Every row comes from one small tree of marks. Brackets hold a mark, then the marks that hang from it, in alphabetical order. Every link used is in the known rows. Which tree was each row made from?
Known rows:
[bufov [fosov sazi] lamuk]: [ -8   0 -10 -13  -2   0  11   3  -4  -2   2  19  -9   3  18  -3  -8   1
  -1 -19  -8 -29  17 -12]
[lenizi [bufov sosav]]: [ -5  12  15 -21   7   1 -25  18  -2  26  32 -15 -18   0   9 -21  11   8
  10   6  17 -11 -10  -3]
[durod lamuk]: [ -9   7  14 -18  -5 -30  15   2 -11  15  -9   7  -8  23  -9   0   5  13
 -13  -5  14 -11   6 -13]
[fosov [bufov lamuk]]: [ 10  -4  10  -4   3  -5 -12  13   6  18  15  10  -8   7  17 -12  -4 -18
 -13 -21  -6   1 -12 -10]
[sosav [sazi [lamuk [durod fosov]]]]: [ 37  -9 -29  50  10   6   3 -20   7 -27 -23  -2  40 -24  -6 -11  10  -8
  -3  23  -1  15   1   4]
[sosav sazi]: [  3  -1 -15  15 -13   4   3  10 -12  -6  -2  -2   6 -12  -8  -7   9  -3
   4  12  18  -5  21   5]
[bufov fosov [lamuk durod] sosav]: [-13  15  11  -7  10  14 -40  10   6   8 -13   3   2  15  26 -10  21   2
  10   7 -28   4  -8  19]
[lamuk bufov [durod fosov]]: [-19  20 -22  35  15 -20 -10  -3   4  18  13 -23  31 -15  -8  13   0  12
   0  21  15   1   8   2]
[sosav durod]: [-14   6   1  19   6  13  22  12   3  -4  -3 -17 -22   9   8   6  -6 -31
  10  11  14   6  19  15]
[bufov [fosov [sazi lamuk]]]: [  3 -17 -12 -10   4   0  31 -20  14  -8   0   3  -5  -1  -9   4 -12   9
  22 -11   6 -27  16  -8]
[sosav [durod [fosov bufov]] [sazi lamuk]]: [ 55 -30 -18  40   8  15   1 -19  14 -25  -3  -3  11 -19   0 -11 -18 -41
 -13 -14  -8  25   0  -2]
[bufov fosov]: [-13  -2  -5 -18   6 -11  -7  -6   7  21   5 -11  -1  16 -13  13  -6  10
  17  -2   8 -33  32  12]
[lamuk [bufov [fosov sazi] sosav] durod]: [-51  19  -2   2  -6  13 -23   6   6  10  22 -18   5 -11   1  11  11  29
  27  17  -9 -13   5   4]
[bufov [fosov [sazi [lamuk durod] sosav]]]: [  3 -11   7  -6  12  18  20 -29  23 -19 -15   9  20  -3  -2   8  -1  13
  37  24 -23 -10 -15  10]
[durod [fosov sazi]]: [ 12   3 -27   7   6  -5  16  -6 -11  -3   8   6   6 -18   7  -9 -11   5
  -6   7  12 -23  20 -15]
[sazi lamuk]: [ 12 -11  -1   2  11 -11  32  -5  10   2  -9  -6  -4   2  -9  -6   0  -3
  18   2  25   6  -5   0]
[sosav [durod fosov] [sazi [lamuk bufov]]]: [ 24 -11 -30  50   6  -5  25 -13  -1 -21  -7 -12  17 -29 -13   1 -16 -19
  -3  -9  25  37   0   0]
[lenizi [bufov fosov] [sazi sosav]]: [  3 -13   4 -47  -7   5 -28  -8  12  13  17  -3  20   5 -30  29   9  24
   8  14  -6 -39  -5  22]
[lenizi [durod fosov] sazi]: [ 27 -10 -44  13 -12   1  -7   9   4 -10 -20   0  37 -21 -32  32  27   1
 -21  28   7 -16  15  26]
[durod fosov lamuk]: [ 16   4  -4 -14   9 -40   4 -11 -15  14 -11  13   9  14  -5  -4  -5  16
 -26  -9  10 -12   7 -18]
[sazi [sosav durod]]: [ -3   3  18  -2  12  15  22   3   1  -6 -12  -2 -12  10   8   2  -7 -20
  21  25   3  19  -9  26]
[fosov [bufov lamuk [sosav durod]] sazi]: [  6   0  18   6  -4  42  -7  24   0 -14  12  13 -37  -4  50 -28  -2 -39
 -10 -16 -29  24 -22  -9]
[lamuk [bufov fosov]]: [-37   6  -9 -14   3 -29  -6   0   6  35  24 -21   3   5 -26  25 -11  24
  20 -11  24 -23  23   7]
[sosav [durod fosov [lamuk bufov]] sazi]: [  2   5 -15  30  -9 -24   7  -4 -22  -9  -7   1  13  -9 -11   8 -12  -3
 -34 -16  13  19  11 -14]

Write each row's tree:
[-15  12  10  -8 -24 -22 -16  17 -29  10   0   6   3  -6 -15 -13  19  32
  -9  -9  17  22 -16 -13]	[durod [lamuk [bufov [sosav sazi]]]]
[ 19 -19   0   8   0  30  -4  -7   8 -26 -24  -7 -10  -1  -1 -11   4 -17
  23  -5  -8  26   4  24]	[bufov fosov [sosav durod [sazi lamuk]]]
[ -3  10  15  11  -5  36 -29  21   7  -7  14  13  -7 -10  44 -27  17 -13
  -5   7 -40  11 -28 -12]	[fosov [bufov [lamuk durod] sosav] sazi]
[ -1   5  35 -18   6  -6  26  -4  -9  -5 -27  13 -14  26   3   2  -7  -9
  -1   8  -6  20 -19   6]	[sazi [sosav [durod lamuk]]]
[-25   3  -5   9 -11  16 -26  12  -5   0   7 -22  -8  -8  -8   7   1  -2
  19  -5   4  17  15  23]	[lamuk [bufov fosov [sosav durod sazi]]]
[ 42 -25 -17   7  11  -2  15 -24  15  -5  18   7   9 -21   3 -14 -20  -5
  -6 -16  -3  -9  -8 -28]	[durod [fosov bufov [sazi lamuk]]]
[ 16 -18  16   8   1  41  14   2  19 -19  10  -5 -32  -8  23 -22  -6 -31
  14  -8 -14  26 -23  -8]	[fosov [bufov [sosav durod]] [sazi lamuk]]
[-36   8   7 -30  -5 -50  -2  -8  -3  34  10  -4   3  23 -29  26  -9  37
  -4 -26  16 -23  14 -12]	[durod [lamuk [bufov fosov]]]
[-10  -3  25 -32  -3   5  26 -17  -4 -15 -17  22 -15  22   4  13 -18   3
   2  -6 -25 -14   1  -1]	[bufov [fosov [sazi [sosav [durod lamuk]]]]]
[ -7  12  -7  -7   4 -58   5  -9 -16  27   5   2  15   3 -18   8 -10  30
 -25 -17  25  -2   0 -23]	[durod fosov [lamuk bufov]]
[ -1   0   6  20 -19   3  19   6 -18 -22 -22   5 -11   9  -2   1   2 -20
 -22  -4   0  11  17  -2]	[sosav [durod lamuk] sazi]
[ 23  -7  14  19 -11  39 -31  25  -5 -17  -1  10 -20  -6  35 -31   7 -44
 -15 -15 -27  42 -20   6]	[fosov [bufov lamuk [sosav durod sazi]]]
[-23   5   4   2  12  -4 -19  -9  24  17   2 -25  12   0 -14   8  12  24
  36   8   0  15 -18  15]	[sazi [lamuk [bufov fosov sosav] durod]]
[-33  12  20 -44  -4 -37 -25  -1  -8  38   8  -4  -6  20 -19   7   5  45
   4 -21   8  -5  -5  -5]	[durod [lamuk [bufov fosov sosav]]]
[ -5   5  27 -14  -6   8  43  -2 -15 -22 -19  24 -18  13  13   0 -11  -6
  -3   7 -12   9 -15 -10]	[fosov [sazi [sosav [durod lamuk]]]]
[ -1   2   1 -22 -16  18 -33  21   0  11  23 -14  -2  -5 -10  -1  31  13
  -4  19  10 -13 -12   8]	[lenizi [bufov sosav] sazi]
[  4  -6  -7 -14 -28 -13  -7  17   4   1   2   3  16   0 -36  38  33   9
 -37   5   4 -33   0  -2]	[lenizi bufov [durod lamuk] sazi]
[ 12  15 -18  28  12   6  -7   3   0  -7  24   9  16 -21  38 -14  -5 -12
 -30   4 -15 -24  -4 -29]	[lenizi [bufov [lamuk [durod [fosov sazi]]]]]
[-12  -4   8 -15   5  25  20 -11   4 -15  -4   5 -13   6   8  12 -19  -9
  26  10 -17 -13  11  17]	[bufov [fosov [sazi [sosav durod]]]]
[ 15  11  14  -6  11  -7  -8  -1 -16  -2 -22   8 -14  16  17 -16   0  -7
 -22  -2  -6  24  -6  -3]	[bufov [sosav [durod fosov lamuk]]]
